Each row was made from one small tree. The marks that hang from a mark follow it in brackets, in the order of their numbers. Every link used is in the known rows. Write each row's tree.
Known rows:
k_526[k_28 k_275[k_338[k_418] k_996[k_48]]]: [ -4.2  24.7  15.0   5.6  -8.4  -3.0  -8.4 -14.3   6.3   8.3   8.3 -16.7
 -10.9   4.5 -12.0 -17.4   5.5   8.9  19.7   0.7  19.4 -11.7 -18.1]
k_107[k_418]: [ 22.2  25.3  -7.0   2.0   0.8  15.3  27.1 -17.7 -12.2   9.0  17.3  13.5
  12.2  -1.4  -4.0   7.8   2.7   5.9   1.1 -15.8   0.0  16.1   3.5]
k_996[k_48 k_275]: [  0.0 -36.6  -1.8  -0.5  11.7  15.0   2.5  -5.8  -1.0   5.1   5.0   0.7
 -17.7 -10.6  -3.5 -21.2   6.4   0.7  16.1  -8.4  14.3  11.4  -0.3]
k_526[k_28 k_275[k_338 k_996[k_48]]]: [ -3.1   7.0  13.2   1.8  -4.8  -1.3  -9.9 -16.4   7.0   9.2   8.9 -15.6
 -14.5  -9.7 -13.0 -19.0   7.8   4.8  17.6  -7.8  10.8  -8.2 -22.8]
k_580[k_122[k_28[k_526[k_275[k_338[k_418] k_996]]]]]: [  2.0  26.0   3.3  10.5 -10.8 -13.1   7.5  -1.5 -10.7   4.5  22.8   5.5
  -4.7   9.1   3.4  -7.2   7.1  14.6   7.5  17.2  11.8  12.6 -10.8]
k_275[k_338[k_418] k_996]: [  7.3  34.8   3.7   2.3  -4.4  -6.5  13.7  -4.2  -8.9   5.6  21.4  -3.3
  -5.2  -1.8  -7.0   3.3   4.9   8.9  11.9 -12.6  15.1   1.8 -11.7]
k_28[k_122[k_580] k_526[k_275[k_996[k_48]]]]: [-24.8 -27.1  -4.6   1.5  16.9   1.0  -5.4   3.5 -11.1   0.8   5.0  -5.9
 -16.2  -0.6   3.3 -33.1   6.5  11.0   3.2  10.3  11.7  10.9  -3.5]
k_580[k_122[k_28[k_526[k_275[k_338]]]]]: [  7.9   1.0  -2.8  10.2 -10.4  -1.4  12.9   2.8  -5.9   5.2  16.4  17.2
  -6.9  -2.6   3.5  -3.5   6.6  11.4   3.3   6.4   0.4  18.4  -7.1]
k_526[k_28 k_275[k_338[k_418]]]: [ 13.4  30.0  10.3   9.4 -17.7   4.1  10.8  -2.9   7.7   8.3   6.8   6.2
  -3.9   4.7  -9.6  -0.1  -1.0  10.6  10.9  -3.3   9.6 -16.4  -8.0]
k_28[k_122[k_580] k_526[k_275[k_338[k_418] k_996]]]: [-11.5  12.7  -0.3   8.1  -0.5  -3.6   4.9  13.0 -11.3   0.5  13.5  -1.7
 -16.3   4.1   1.7 -14.4   4.1  18.2   3.2  13.9  11.9  -8.0  -4.2]
k_275[k_338[k_418[k_107]] k_996[k_48]]: [ -7.9  26.9   7.2   0.9   1.8  -2.7  24.8  -7.2  -6.3   3.3  12.8 -18.1
   0.6 -12.2  -5.7 -13.9   4.3   6.5  15.9  -7.2  17.5  12.1 -12.2]
k_418[k_107 k_338]: [ -4.4  -2.5   3.7  -3.3   2.8   2.6  65.1  16.5  -9.0   4.5   9.2   8.9
   7.0 -23.0   2.7   1.8   1.5   0.8  -2.9 -22.8  -0.4   9.5   6.2]
k_526[k_28[k_122] k_275[k_338[k_418[k_107]] k_996[k_48]]]: [-18.3  31.9  11.1   7.3  -6.4  -1.0  22.1  -7.1   3.6   4.7   6.4 -18.2
  -4.1 -12.2  -5.7 -27.7   2.4  11.3   7.6   1.4  18.4 -15.9 -17.5]
k_48[k_996[k_275[k_338]]]: [  7.2 -20.7   6.8  -0.9   3.6  -1.2   4.4   2.6  -7.2  10.9  17.8   6.1
 -29.9 -27.4  -6.6 -12.6   8.8   3.0  16.1 -12.1   8.9  -1.5 -13.6]
k_580[k_122[k_28[k_526]]]: [  1.6   0.8 -11.4   5.2   4.6   6.2  27.6   1.1  -8.9   5.2  14.8  22.3
   9.3   5.9   3.8  -2.8   2.9   7.3  -6.4  -6.5   2.7  35.9   1.4]
k_28[k_122 k_526[k_275]]: [ -3.9  -8.4  -9.6   3.0  -2.1   0.8  12.1  17.5  -6.2   2.7  14.7  20.8
  -3.6  -4.8   5.5 -12.2   1.0  10.9  -2.4   4.6   2.0   5.2  -0.2]
k_526[k_28[k_122[k_580]] k_275[k_338[k_418] k_996[k_48]]]: [-19.3  14.1   8.2  10.9   3.6   3.4   0.2 -10.3   0.6   5.3  -1.7 -19.4
 -20.9   3.9  -8.4 -26.3   5.0  14.6   7.5   0.1  22.5 -17.4 -12.7]
k_122[k_28[k_526[k_275[k_338[k_418] k_996[k_48]]]] k_580]: [-18.8   2.4   9.2   9.0   3.4   3.0  -5.8 -19.3   3.6   3.4   6.7 -11.5
  -5.5  13.3  -1.9 -27.5   7.6  17.8  16.4  18.3  15.8  15.7  -2.5]
k_580[k_122[k_28[k_526[k_275[k_996]]]]]: [  0.5   0.2  -1.4   5.0  -0.1 -12.7   7.8  -5.5 -14.7   5.2  19.4  12.1
  -0.7   1.1   6.1 -14.6   6.9   8.2   0.5  11.2   5.8  23.5  -6.4]
k_526[k_28 k_275]: [13.0  4.5  5.8  3.6 -6.4  5.0 12.5 -6.3  3.9  8.8  4.0 13.4  0.0 -3.0
 -7.6 -7.1 -1.4  4.1  3.8 -8.6  3.2 -7.0 -3.4]
k_275[k_338 k_996[k_48]]: [ -4.6   4.0   2.2  -1.9   4.9  -1.1   0.8 -12.2  -5.3   6.2  16.5 -14.0
 -14.2 -14.5 -10.2 -10.4  10.6   4.1  16.7 -19.2  12.9  12.9 -17.9]

Write each row's tree:
[-23.1 -18.3  -2.0   3.8   8.8   1.3  -7.8   5.8  -7.4   1.1   8.5 -12.0
 -24.6  -7.0  -0.1 -27.9  10.0  13.5   7.8   7.4   9.5   4.2 -11.1]
k_28[k_122[k_580] k_526[k_275[k_338 k_996[k_48]]]]
[ -6.7 -21.0  -9.2   5.5   7.8   7.8  13.6  16.0 -10.3   0.9   3.9  16.6
  -9.1  -0.3   5.9 -15.8  -0.1  12.8  -5.6   6.0   2.2   5.8   6.8]
k_28[k_122[k_580] k_526[k_275]]
[ -8.7  -1.2  -5.4  -0.3   1.0  -9.3   4.7  10.6 -11.6   2.8  21.6   9.7
  -4.9  -7.1   4.8 -17.7   4.5  10.2   0.0   6.4   5.6   2.6  -8.1]
k_28[k_122 k_526[k_275[k_996]]]
[-14.2  18.5   2.8   7.0  -0.1  -2.4  27.9  15.1 -12.0  -1.6  10.2  -5.1
  -4.7  -8.0   4.7 -19.8   0.6  16.9   0.1  17.0   7.4  -5.4  -2.4]
k_28[k_122[k_580] k_526[k_275[k_338[k_418[k_107]] k_996]]]
[  3.5   5.4   4.4  -1.2  -8.5  -9.7  -5.8   6.8  -5.9   4.2  23.9   1.7
 -10.6  -9.6  -2.8  -7.5   7.0   8.5  13.5   6.4  -0.4   2.5 -14.2]
k_28[k_526[k_275[k_338 k_996]]]
[  0.4 -28.2   0.8   1.2   4.6  15.3  -0.7  -3.2   2.5   5.6   8.4  -6.2
 -25.9 -17.3  -7.1 -16.2   9.6   2.7  20.7 -11.2  12.3   4.1  -8.4]
k_996[k_48 k_275[k_338]]
[ -1.8  -5.5   5.5   4.3   1.3  14.9  23.7   2.5   1.6   2.7   4.9  -9.9
 -10.6 -15.0  -3.1 -19.7   3.2   5.5  19.5   0.5  16.6   3.7  -2.1]
k_996[k_48 k_275[k_338[k_418[k_107]]]]
[ -9.9  13.8   3.9  10.2  -5.0 -11.1  -4.0  -6.1  -7.4   4.3  17.5  -5.7
  -8.5  11.5   2.6 -19.2  10.2  13.6  14.3  18.2  18.7  21.2 -13.2]
k_580[k_122[k_28[k_526[k_275[k_338[k_418] k_996[k_48]]]]]]
[  2.1  14.2   1.0   7.9 -11.8   6.5  16.0   1.3   5.6   7.6   8.4   8.6
 -12.2 -14.8  -7.5  -6.8   2.1  10.4   0.1 -14.2   4.4 -20.1 -13.2]
k_526[k_28[k_122] k_275[k_338]]
[ -4.8  21.7   4.1   1.6   1.2  -3.3   2.4  -8.9  -5.4   5.1  16.4 -14.7
  -9.7  -0.4  -8.1  -8.7   7.8   8.1  18.6 -10.8  21.4  10.2 -14.2]
k_275[k_338[k_418] k_996[k_48]]
[ -6.8   9.6   5.5   7.4   0.4   2.8   9.3  -8.6  -2.5   6.2   3.9  -7.6
 -20.7 -12.6  -8.7 -16.4   4.6  11.8  -1.5 -10.0   7.5 -22.6 -13.7]
k_526[k_28[k_122[k_580]] k_275[k_338 k_996]]
[  2.0   8.9   1.1   7.1  -7.6 -11.7   5.5  -4.3 -10.8   5.4  23.3   6.0
  -8.8  -5.6   2.5  -9.1  10.2  10.6   5.5   8.5   3.7  15.8 -14.5]
k_580[k_122[k_28[k_526[k_275[k_338 k_996]]]]]
[-13.0 -13.8  -5.0   2.0  10.9  -2.1   5.5   8.1 -15.2   1.0  10.8   4.6
 -11.4  -3.0   4.6 -21.3   3.4  12.2  -3.7   8.4   5.4   3.1  -0.2]
k_28[k_122[k_580] k_526[k_275[k_996]]]
[ -9.7  -4.1   1.8   6.3  -1.1  -7.4  -5.9  -9.0  -7.5   5.3  17.9  -4.9
 -13.8  -3.3   1.1 -21.1  13.3   9.7  12.4   9.6  10.0  24.5 -17.4]
k_580[k_122[k_28[k_526[k_275[k_338 k_996[k_48]]]]]]
[-19.9  -4.9  -2.3   1.1   0.1  -6.3  -8.9   7.7  -4.0   2.6  19.6  -7.9
 -18.7 -11.4   0.0 -24.1  10.8  11.5  11.4   5.0   9.5   2.9 -18.6]
k_28[k_122 k_526[k_275[k_338 k_996[k_48]]]]
[ -6.9  -8.8  -6.2   4.4  12.6  19.8  25.9 -10.7   2.1   3.8   3.3  17.1
  14.2   7.9  -1.1 -11.4   0.2  11.4  -4.0  -7.0  -0.4  31.4  12.5]
k_122[k_28[k_526] k_580]
[  0.4 -10.0   2.4   4.9   1.0  13.9   0.7  -0.6   2.6   5.0   7.9  -6.8
 -21.1  -2.9  -5.7 -14.3   6.8   6.8  22.8  -2.6  20.9   0.8  -4.1]
k_996[k_48 k_275[k_338[k_418]]]
[  1.0   7.1  -1.4   6.1  -4.1   5.9  18.5  -0.5   1.9   7.5   4.9  14.8
  -4.2  -7.5  -3.5 -12.1  -1.1   8.5  -4.9 -10.7   6.6 -13.1  -5.4]
k_526[k_28[k_122] k_275]
[ -7.0   0.8  -6.9   5.6  13.0  20.5  31.9  -2.8  -0.8   5.8  -4.6   8.3
  -1.3  -2.0  -7.3 -10.1  -2.5   8.5 -13.5 -25.4   6.4  -2.7   2.7]
k_526[k_28[k_122[k_580]]]
[ -5.0 -13.0  -6.5   7.5   0.3   8.8  10.9  17.2  -6.7   1.2   6.9  10.3
 -17.9  -6.9   2.1 -10.4   3.4  15.2  -1.1   3.6  -0.1  -1.5  -0.7]
k_28[k_122[k_580] k_526[k_275[k_338]]]
[-0.8  8.9  4.3 13.1 -6.1  9.4 12.2 -6.9  4.3  3.1  4.8 12.0  1.4 14.0
  0.0 -9.8  1.4 19.5  7.3 14.6  6.2 10.2  8.2]
k_122[k_28[k_526[k_275[k_338[k_418]]]] k_580]
[-18.5 -14.1   7.2   5.5   7.0   4.3  -8.1 -21.4   3.3   3.8   6.3 -10.7
  -9.6  -0.5  -3.4 -28.8  10.4  13.8  14.7   9.8   7.1  18.9  -6.4]
k_122[k_28[k_526[k_275[k_338 k_996[k_48]]]] k_580]
[  7.9  19.3  -1.1  13.8 -14.1  -3.4  14.9   5.3  -6.3   4.2  16.5  16.7
  -2.0  11.5   4.8  -2.1   4.0  15.1   5.3  14.8   9.0  15.4  -3.3]
k_580[k_122[k_28[k_526[k_275[k_338[k_418]]]]]]
[ 6.3 -7.8 -5.4  7.8 -3.0 -0.7 15.1  1.7 -9.7  4.9 12.9 23.9  1.4  4.3
  7.2 -8.7  3.3  8.9 -1.7  8.7  2.5 26.3  1.0]
k_580[k_122[k_28[k_526[k_275]]]]
[ -2.7  11.6   6.2   3.5  -8.9  -6.5   0.9 -15.0   3.0   6.1  22.8   5.1
   1.1  -7.0  -2.4 -14.2   8.5  12.8  11.6   6.4   0.8  10.4 -11.0]
k_122[k_28[k_526[k_275[k_338 k_996]]]]
[  2.4  32.4   3.1  12.1 -15.4   4.2  18.1   3.1   6.1   6.8   8.0   7.9
  -8.0  -0.2  -5.5  -5.1  -0.5  14.5   2.3  -5.7  12.9 -23.3  -9.2]
k_526[k_28[k_122] k_275[k_338[k_418]]]
[ -2.3  -6.5  -0.8   8.7   5.2  12.9  20.3  -3.6  -1.5   5.8  -6.2  10.2
 -10.0  -2.9  -3.8 -15.8  -2.0  10.3  -8.6  -8.9   6.3 -12.8   2.5]
k_526[k_28[k_122[k_580]] k_275]
